Each row was made from one walk, in order. Every step used is in the known rows, and no mark comes twice. Write each row's walk.
In the rows, zero is written as 128.
Known rows:
sizuz-pigufi: [ 99 102 136 135 157 116 154 138 145 149 126 132 135 126 136 127 172 113
 159 131 117 136 129 118 141 112 103 126 159 126 121 143 137 134 124 160
 144 105 117]
zeli-kedi-vipal: [118 158 165 120 160 113 128 190 136 120 106 133  79 122 166 115 101 162
 134 107 131 136 122 131 131 100 116 163 123  98 126  88 117 113 121 127
  86 112  92]
vipal-pigufi: [ 92 133 144 138 111 134 124 140 112 121 122 119 135 111 125 123 128 120
 202 130 125 127 125 118 125 101 128  82 133 119 161 137 122 146 135  80
 125  96 135]
pigufi-vipal: [111 159 108 123 122 136 116 147 165 126 130 124 128 130 139 141 118 129
 167 117 149 132 128 166 128  94 140  91 153 137 160 113 132 131 105 161
  99 115 160]
gomog-gafe: [136 144 100 136 156 120 141 164 125 123 143 117 106 131 157 142 135 122
 150 124 106 128 120 130 142  77 144 162 133  91 180  92 134 122 128 121
 127 128 108]
pipa-kedi: [136 115 157 142 125  94 129  98  99 114 125  96 133 121 109 130 140 158
 116 125 159 144 133 155 142 108 128 113 120 161 100 127 132 120 138 127
 101 115 142]
gefaf-zeli-kedi-vipal-pigufi: [103 150 163 141 155 142 133 172 158 140 112 106  74 133 170 129 111 159
 126  98 132 142 126 124 128 106 108 106 158 115 126 119 102 152 121 138
  98  52 134]
fenol-gafe-nizo-kedi-sizuz: [107 167 123 116 102 124 134 112  98  91 117 124 146 128 129  94 103 128
 166 151  69 135 111 126 127  41 125 152  97 120 121 109 135 130 117 131
  99 146  70]
sizuz-tupus: [110 132 126 108 142 136 164 151 132 127 124 133 124 125 151 114 119 117
 146 132 145 112 145 136 122 109  97 122 121 110 127 121 131 168 148 157
 122 111  77]
gomog-gafe-fenol: [127 171  89 140 185 104 135 150 116 112 145 119 115 133 159 122 137 117
 136 122  99 139 116 107 131  87 148 175 134  75 167  88 139 125 130 124
 136 108 100]
fenol-gafe: [123 158 131 125 120 128 125 152 114 121 126 138 137 131 123 115 107 112
 159 155  97 130 113 141 133  98 123 140 110 131 157 106 140 139 106 133
  78 172  66]
nubeb-nizo-kedi-sizuz-pigufi: [110 108 106 108  92 134 164 159  77  88 110 107  92 125 152  88 149 167
 145 144  86 126 122 101 136  94 132 150 137 136 122 165 121 113 142 137
 158 133  93]
gafe-nizo-kedi-vipal-pigufi: [ 96 146 124 115 114 132 141  83  97  87 114 118 136 111 144 103 115 155
 192 118  83 134 125  98 109  59 128 135 112  96  94 114 115 127 139 110
 157  70 131]
sizuz-pigufi-vipal: [ 86 123 121 132 153 121 143 150 171 147 128 128 135 128 143 137 164 114
 185 123 130 139 129 145 140  89 111  99 177 131 142 132 140 137 107 181
 123  97 139]
gefaf-zeli-kedi-vipal-pigufi-sizuz: [ 98 160 154 140 147 145 134 174 167 134 111 102  76 138 171 129 108 157
 145  99 129 143 123 139 129  94 108  98 160 121 117 119 103 141 119 135
  91  34 136]
gefaf-zeli-kedi-sizuz-tupus: [108 150 155 132 146 134 147 170 166 137 111  96  75 145 171 119 118 150
  80 104 143 138 130 134 132  89 101 116 152 126 107 134 108 153 133 160
 102  63 120]
kedi-vipal-pigufi-sizuz: [ 91 171 149 127 143 161 121 168 116 118 113 108  92 121 146 129 119 124
 247 127 108 120 133 141 125  66 128  83 115 104 125 122 113 149 127  95
 111  42 110]
tupus-sizuz-kedi: [101 136 117 114 114  99 133 151 124 149 119 146 132 138 174 105 146 125
 174 130  50 122 129 145 121  91 124 149 120 139 134 114 125  84 157 188
 122  89  86]
vipal-pigufi-sizuz-tupus: [ 72 153 124 129 103 144 145 154 131 110 117 114 138 120 140 120 116 114
 251 132 131 120 132 151 121  69 110  60 133 121 144 132 127 146 143  94
 106  53 120]
fenol-fikob: [128 124 114 102 133 136 136 121 122 121 121 145 136 123 117 130 105 123
 144 149 129 115 123 144 146  98 127 117 127 132 140 141 146 122 109 102
 110 165 105]
tupus-sizuz-pigufi-vipal: [ 77 150 123 127 119  98 143 156 145 152 130 151 130 125 172 130 180 108
 207 133  80 121 125 153 143  80 126 122 162 144 145 127 134 102 128 191
 137  91 143]
fikob-fenol-gafe-nizo-kedi: [ 82 167 118 118  97 133 104 108 116 105 117 113 159 137 160  73 134 123
 174 166  88 130 100 102 116 107 131 162 132 134 130 111 143  83 123 157
 130 167  19]
gefaf-zeli-kedi: [118 135 145 142 142 127 136 153 170 142 118 113  92 140 164 130 112 159
  79  99 140 147 122 128 130 128 109 123 166 131 121 121 110 133 119 154
 102  82 143]
nubeb-nizo-gafe-fenol: [115 143  66 109 114 106 155 129  94  93 132 120 123 133 146  91 128 162
 141 147  73 129  96  72 115 140 139 154 142  95 149 143 120 123 121 151
 133 172 102]
gafe-nizo: [110 132 110 113 132 136 135  68 126 107 133 125 161 122 129 117 115 142
 149 125 110 130 124 116 111  92 129 157 126 107 117 114 122 109 128 121
 159 107 123]
todire-vipal-kedi-pipa: [117 149 115 126 140 118 103 147 125 154 110 168 102 134 115 103 101 143
 128 154  87 124 118 153 125  71 107 127 125 104  59 107 124 147  97 142
 136 136 122]
zeli-kedi: [121 137 149 126 136  96 133 169 145 120 112 139 110 124 155 114 102 160
 111 110 138 141 116 129 132 120 116 160 136 115 135  95 127  96 124 127
  88 141 112]
fikob-fenol-gafe-nizo-nubeb: [ 74 184 114 110  98 135 106 109 125 114 122 115 164 139 150  84 130 113
 179 167  80 125  93 103 118 111 131 157 132 126 121 115 141  88 117 151
 122 162  22]
tupus-sizuz: [107 153 129 124 103 103 132 140 115 139 130 150 124 125 161 123 153 117
 165 138  80 115 123 141 134 106 137 141 127 144 137 124 126  95 144 150
 141 113 137]
todire-gomog-gafe-fenol: [141 170  89 139 188  90 134 126 136 118 144 141  94 153 114 102 130  81
 115 143 114 129 121 117 128  81 142 125 126  82 100 106 143 127 119 171
 142 138 162]
pipa-kedi-vipal-pigufi-sizuz-tupus: [103 148 171 134 140 120 139 137  93 107 112  83 108 115 129 126 130 152
 205 125 152 132 143 167 138  56 118  82 109 138  97 122 122 149 145 116
  86  45 113]
gefaf-zeli-kedi-vipal: [115 149 157 138 161 138 133 169 165 143 115 109  71 139 172 130 110 160
 100  97 132 143 126 128 130 115 109 122 156 119 113 116 103 143 119 154
 100  61 131]
zeli-kedi-vipal-pigufi-sizuz: [ 94 167 164 124 146 120 128 197 135 112 101 125  84 118 168 113  97 157
 194 108 126 136 120 140 130  77 116 130 128  99 134  91 116 111 123 104
  76  82 102]
vipal-kedi: [110 138 145 128  94 130 100 153 120 115 106 137 132 126 130 113 101 133
 150 137  97 126 137 147  94 105 106 111 129 120 114 133 118 131 136 114
 126 118  98]
gafe-nizo-kedi: [111 130 107 117 103 119 144  64 108  89 120 126 156 118 135 104 114 155
 145 119  91 138 122 101 111  84 128 148 121 112  89 117 124 109 140 126
 161 102 138]
fikob-fenol-gafe: [ 90 166 127 123 109 137  98 139 124 124 121 114 147 142 156  85 140 109
 165 171 106 125 103 113 124 129 131 152 136 143 148 117 145  94 118 158
 114 179  15]
zeli-kedi-pipa: [121 130 165 120 166 102 142 150 130 131 112 150  97 123 143  84  96 179
 106 111 119 146 111 127 136 117 109 183 119 119 108  91 124 107 121 118
  72 144 121]

Which walk is each row?
[108 137  92 119 119 135 133 141 160 125 111 113 145 155 147 114 111 134
 190 124  93 138 130 175 113  84 112 107 127 141  99 117 133  89 139 159
  86  58  86] : pigufi-sizuz-kedi
[ 72 152 129 127 109  99 134 166 143 148 122 154 131 124 172 124 170 109
 214 137  69 121 128 159 132  70 118 115 161 142 142 127 130 102 132 184
 136  87 133] : tupus-sizuz-pigufi-vipal-kedi
[ 98 160 162 126 154 156 119 168 104 123 116 114  89 114 141 126 125 124
 220 126 112 120 134 121 126  81 128  96 111  98 137 123 111 163 129  98
 122  63 106] : kedi-vipal-pigufi
[115 142  62 100 115 109 157 126  93  91 130 127 125 131 143  90 119 160
 148 154  72 125  94  79 122 129 139 151 141  96 152 147 126 122 115 145
 127 186  95] : nubeb-nizo-gafe-fenol-fikob
[116 126 128 107 171 141 124 166 131 144 107 115 106 146 158 102 116 141
 167 115  75 134 140 133 110  87 108 138 105 106 116 107 117 129 145 181
 102  68  35] : sizuz-kedi-vipal
[109 146 172 141 135 118 126 129  91 108 114  82 109 117 122 131 135 155
 197 125 146 138 136 163 140  64 129  84 110 144  97 123 121 135 137 105
  88  52 130] : pipa-kedi-vipal-pigufi-sizuz
[ 94 158 160 116 100 141 114 176 115 109  96 112 107 134 141  99 108 120
 146 145 102 113 149 155  99  48  95 102 110 109  96 152 115 157 152 125
 126  93  61] : vipal-kedi-sizuz-tupus
[132 136 173 136 152 111 126 122  90 116 119  88 102 119 121 132 138 159
 142 123 150 139 138 153 142  89 128 116 107 143  90 119 123 136 135 129
  98  86 122] : pipa-kedi-vipal
[ 82 148 125 139  97 141 127 140 129 111 118 112 141 121 130 127 121 119
 243 131 120 128 124 149 125  80 126  62 136 131 143 135 125 126 133  78
 108  61 145] : vipal-pigufi-sizuz
[ 78 127 131 131 137 121 130 165 166 140 117 132 136 127 144 129 151 116
 193 128 116 138 134 155 124  77 100  92 177 127 137 133 134 137 110 174
 122  94 123] : sizuz-pigufi-vipal-kedi
[ 77 139 117 132 106 138 127 148 134 117 111 108 145 131 139 113 115 126
 249 126 100 133 128 152 116  68 117  68 132 128 142 128 125 118 142 102
  96  44 108] : vipal-pigufi-sizuz-kedi
[ 78 125 138 128 151 123 135 155 159 146 118 139 131 126 138 116 148 125
 191 129 106 141 132 153 126  77  97 102 169 128 122 133 133 142 110 171
 115  96 127] : sizuz-pigufi-vipal-kedi-pipa
[117 120 175 143 139  94 139 116 100 120 116  71 114 129 114 121 175 144
 121 134 153 143 136 154 156  53 122 106 120 159  78 155 132 130 144 139
 109  85 123] : pipa-kedi-sizuz-pigufi
[ 98 160 131 119 121 139 101 151 148 123 115 136 122 128 130 113  95 145
 176 125 113 135 132 179 107  74 119  95 141 133 131 114 123 141 107 146
  86 112 146] : pigufi-vipal-kedi-pipa
[ 91 160 153 135 151 147 145 181 168 134 109 104  75 137 180 126 104 154
 152 100 137 137 130 143 127  87  97  95 157 115 116 117 104 154 127 146
  88  29 118] : gefaf-zeli-kedi-vipal-pigufi-sizuz-tupus
[ 97 128 136 112 163 142 121 171 122 140 104 111 109 138 159 100 117 137
 204 116  71 133 139 129 109  73 109 116 107 103 131 111 115 138 148 158
 100  51  40] : sizuz-kedi-vipal-pigufi
[101 156 101 115 114 144 158 144 156 112 119 120 134 139 150 123 111 120
 194 133 137 118 138 175 122  85 105  96 127 131 102 121 135 127 141 143
  99  68 104] : pigufi-sizuz-tupus
[141 168  85 131 189  93 136 125 134 115 142 147  97 152 111 102 122  80
 121 151 116 124 119 124 136  70 142 120 126  83 102 109 149 124 113 164
 137 152 155] : todire-gomog-gafe-fenol-fikob
[130 133 170 139 123  99 125 111  92 110 117  69 109 130 110 122 152 151
 106 132 158 139 135 158 150  59 135 107 103 160  79 148 128 127 146 124
 102  97 129] : pipa-kedi-sizuz
[109 159 118 114 122 134 131 111 113 106 130 135 160 127 123 107  96 122
 174 153  85 131 111 133 122  72 123 160 110 117 152  96 135 126 107 126
  98 158  65] : fenol-gafe-nizo
[100 132 127 110 136 103 139 138 113 158 119 154 123 138 166  85 143 140
 171 132  34 126 125 144 124  89 119 162 107 142 114 113 124  91 156 182
 112  93  92] : tupus-sizuz-kedi-pipa
[110 131 168 140 137  96 134 123 112 118 117  70 113 130 118 128 172 144
 132 131 159 144 136 167 156  40 125  95 127 162  87 150 134 131 135 151
 100  81 134] : pipa-kedi-sizuz-pigufi-vipal
[113 139 181 140 144 114 122 128  83 112 116  84 107 112 119 130 138 156
 179 124 147 138 138 149 140  74 129  92 108 139 105 123 120 144 139 105
  97  68 126] : pipa-kedi-vipal-pigufi
[122 124  74 106  93 117 161 139 100 102 131 118 117 131 145 103 126 165
 150 149  77 121 100  89 123 132 136 145 141 108 157 144 117 121 121 150
 125 188 106] : nubeb-nizo-gafe
[105 151 104 115 137 146 130 156 154 126 107 109 122 154 156 115 110 136
 211 122  86 134 134 175 113  70 113 107 117 129  92 113 126 101 137 160
  83  39  74] : pigufi-sizuz-kedi-vipal
[ 86 152 133 114 127 113 128 171 113 149 113 137 112 132 182 104 146 125
 222 128  42 118 132 141 121  69 125 131 112 125 140 113 117 102 156 172
 120  57  76] : tupus-sizuz-kedi-vipal-pigufi
[ 95 177 131 121  99 142  94 172 153 112 109 111 114 135 142 126 110 127
 175 128 124 127 136 183 109  43 128  77 142 130 138 130 123 137 114 149
  99  96 129] : pigufi-vipal-kedi-sizuz
[ 88 178 130 114 103 145 106 179 154 111 107 115 113 135 149 121 106 123
 180 129 130 122 142 185 107  38 117  73 140 125 138 129 123 152 121 159
  97  90 115] : pigufi-vipal-kedi-sizuz-tupus
[103 150 100 137 129 118 112 152 130 149 121 150 113 124 120 127 126 120
 168 146 120 121 113 135 144  70 129  93 141 103 113 110 128 149 100 124
 147 117 144] : todire-vipal-pigufi
[ 80 166 118 115 111 141 101 110 123 113 123 113 161 139 156  79 134 116
 178 170  98 126 100 108 115 112 131 165 135 134 143 111 142  83 118 154
 130 168  13] : fikob-fenol-gafe-nizo
[ 90 179 121 118 102 133 133 123 100  87 114 126 148 122 136 100  93 128
 230 148  61 134 111 133 120  37 122 129 103 114 128  98 132 132 114 114
  88 112  74] : fenol-gafe-nizo-kedi-vipal-pigufi-sizuz
[ 76 135 125 129 120 140 132 139 127 124 111 114 139 131 133  99 113 135
 249 127  92 136 125 150 117  67 114  79 121 130 127 127 124 123 141 100
  87  47 115] : vipal-pigufi-sizuz-kedi-pipa
[103 157 116 130 127 116 102 171 135 149 103 144  96 139 127 116 131 117
 133 157  96 121 123 154 133  36 108 108 137 101  63 129 126 146 103 154
 153 115 104] : todire-vipal-kedi-sizuz-pigufi
[104 141 135 131  98 106 143 141 118 107 101 103 102 131 149 106 161 135
 137 123 100 140 130 120 143  49 122  96 126 136  74 152 132 140 140 160
 129  89 148] : nizo-kedi-sizuz-pigufi-vipal
[107 157  91 127 146 114 156 135 127 100 134 102 116 128 170 123 143 133
 181 119  82 137 120 124 139   4 142 161 138  83 151  94 134 113 129 140
 144  89 117] : gomog-gafe-nizo-kedi-sizuz-pigufi-vipal
[ 91 150 144 126 145 133 134 161 148 134 116  92 100 140 141 123 173 109
 154 135 127 129 132 148 148  33 123  98 138 131 112 160 131 145 123 160
 126  81 120] : kedi-sizuz-pigufi-vipal
[110 130 142 133  99 104 147 136 106 108 101 106 102 129 145 101 163 136
 126 128  94 138 130 106 144  60 119 110 117 134  63 160 131 137 148 147
 139  94 134] : nizo-kedi-sizuz-pigufi
[102 118  98 105  90 136 159 167  89  88 111 105  93 126 155  93 146 167
 158 140  91 127 123 113 137  83 136 136 147 138 132 159 122 114 134 148
 149 127 103] : nubeb-nizo-kedi-sizuz-pigufi-vipal
